Every row comes from one small tree of marks. Brackets hold a mark, then the marks that hang from it, in alphabetical order. Every link used is in the known rows. Which tree was each row made from?
(in the rows, 128 means zero)
Known rows
{Z L}: [126 126 122 130 126 142  88 128 134 128 129 115 128 129 126 135 128 134
 127 125 129 122]
{J N {Z G L {P A}}}: [129 122 138 113 140 252  86 132 145 107 130  94 139 116 132 151 136 138
 125  78 129 126]
{G {N L}}: [124 133 150 129 137 125 124 119 126 138 154 125 122 134 116 126 112 131
 131 127 135 139]
{P {A {J {N L} {Z G}}}}: [124 132 149 121 142 185 124 134 120 103 128 118 132 147 132 131 131 150
 129  82 141 125]
{A {J {Z L}}}: [127 129 126 129 122 171  99 134 131 126 125 119 132 153 133 132 128 134
 129 122 141 128]
{J A}: [124 123 131 129 133 149 131 134 127 125 129 125 131 116 126 129 129 134
 127 100 112 131]
{N {L A {Z G P}}}: [119 121 137 114 138 146  97 127 156 145 134 101 139 132 121 142 134 129
 134 108 142 118]
{L A {Z {G N} P}}: [125 109 113 112 134 156  89 142 153 142 143  95 135 133 117 148 133 120
 129 101 139 135]
{Z {G {T P}}}: [132 132 140 123 125 155 124 125 117 139  98 113 120 136 117 135 133 128
 130 103 131 123]
{G {N {L A Z}} {T P}}: [123 125 143 136 141 136 108 125 105 146 115 115 115 142 109 124 105 113
 138 122 143 138]
{A {J {N L} {Z G P}}}: [123 130 154 115 145 207 120 126 153 136 131 106 135 153 128 138 131 138
 130 104 147 125]
{P {A J}}: [125 138 131 128 130 137 130 141 112 102 124 126 132 155 128 125 129 139
 130 100 139 127]
{A {J N Z}}: [127 122 133 129 143 179 126 132 130 125 125 125 130 149 133 128 127 134
 129 119 141 133]
{G {N {L Z}} T}: [123 132 153 128 142 124 117 125 128 143 124 123 120 132 108 143 107 123
 130 123 132 138]
{N {L A {Z {G T} P}}}: [120 121 142 114 139 148  99 129 157 147 119 103 136 131 117 141 132 127
 131 107 141 116]
{G N {T P}}: [130 134 141 137 131 146 128 126  99 138 111 121 109 139 111 121 107 111
 133 125 134 143]
{T {P {A {J N}}}}: [127 139 133 137 139 164 130 129  88 109 116 112 124 160 129 120 126 130
 137 104 145 130]
{J {N L} {Z G {P A}}}: [127 127 161 111 147 240 119 123 146 116 134 104 137 119 133 142 133 139
 128  82 134 125]
{Z {G T} L}: [128 127 136 119 126 153  83 132 141 136 106 104 125 130 113 146 135 140
 126  98 126 117]
{Z G {L A} P}: [126 115 121 113 124 185  69 137 166 137 130  87 137 133 118 136 143 129
 126  95 136 116]
{J A {Z P}}: [125 122 135 122 125 225 125 135 143 121 130 115 139 108 135 136 130 121
 127  98 112 134]
{Z {G T} P}: [129 133 144 109 127 175 121 132 159 138 104 104 129 128 111 145 138 122
 123 101 129 122]
{J {Z P}}: [129 127 132 122 119 206 125 129 145 124 128 118 135 118 136 136 129 115
 126 124 128 132]

Write each row's tree
[125 132 122 111 130 160 104 130 155 137 128  99 139 130 123 171 139 125
 127 108 133 123] => {L {Z G P}}
[126 133 131 123 121 184 124 135 143 128 125 117 134 154 132 132 130 122
 128 124 142 130] => {A {J {Z P}}}
[130 122 140 122 142 187 121 134 133 129 111 118 127 151 125 133 130 137
 127 101 140 130] => {A {J N {Z {G T}}}}
[132 127 135 111 116 215 117 128 150 129 129 108 135 120 133 144 140 123
 126 106 129 128] => {J {Z G P}}
[134 121 140 119 122 188 119 131 126 134 123 120 122 119 124 136 126 127
 126 106 125 139] => {J {Z {G N T}}}
[128 136 133 137 135 192 128 129  86 106 116 114 125 155 135 122 125 129
 138 103 143 131] => {T {P {A {J N Z}}}}
[121 133 148 128 153 138 129 125 136 134 130 122 129 160 124 126 122 143
 131 120 147 125] => {A {J {N L}}}
[128 141 143 137 132 151 128 135  90 121 109 120 111 157 109 119 109 118
 134 108 138 144] => {G N {T {P {A J}}}}
[119 122 135 129 141 118 107 131 130 142 153 119 125 151 116 128 114 129
 134 122 145 140] => {G {N {L {A J} Z}}}
[123 146 158 108 133 182 119 131 149 124 149  98 132 156 113 142 129 138
 130  81 146 130] => {Z {G {N L}} {P {A J}}}
[128 128 127 119 135 130 105 131 133 141 123 112 124 130 114 164 126 129
 127 106 128 135] => {L {Z {G N T}}}
[131 100 124 119 142 212  78 133 138 127 131 105 132 116 133 130 136 139
 126  93 131 127] => {J N {Z G {L A}}}
[128 127 121 118 133 130 103 128 133 139 143 109 129 131 119 165 130 132
 127 107 132 135] => {L {Z {G N}}}
[122 110 137 121 161 143 104 126 139 137 135 111 132 128 124 136 127 140
 131 102 139 124] => {J {N {L A {Z G}}}}
[129 109 127 120 130 149  71 140 137 141 124 103 118 134 107 125 128 134
 125  92 131 130] => {Z {G N T} {L A}}
[118 123 138 115 139 143  98 130 158 146 133 100 138 154 120 140 134 134
 134 105 153 117] => {N {L {A J} {Z G P}}}
[120 137 154 113 138 151 108 121 156 144 118 105 134 132 117 160 129 130
 130 110 138 116] => {N {L {Z {G T} P}}}
[129 131 136 116 121 194 117 134 147 135 137 111 131 154 124 137 129 127
 128 108 143 135] => {A {J {Z {G N} P}}}
[124 132 161 129 139 128 128 124 125 141 125 129 115 132 107 124 105 125
 130 124 131 138] => {G {N L} T}
[127 116 140 123 126 219  88 137 132 129 125 109 127 109 120 142 127 138
 124  73 110 136] => {J A {Z {G N T} L}}
[129 125 137 120 142 232 127 132 134 103 129 114 136 115 138 135 126 125
 127 101 128 135] => {J N {Z {P A}}}
[127 134 128 122 133 149 106 131 109 129 116 104 123 136 115 160 126 128
 131  91 134 135] => {L {Z {G N {T {P A}}}}}
[127 123 153 137 137 141 118 124 103 145 116 118 111 143 109 105 106 114
 139 122 141 139] => {G {N {L A}} {T P}}
[129 133 141 109 126 175 119 129 155 139 148 101 128 133 114 145 131 125
 124 102 133 135] => {Z {G N} P}
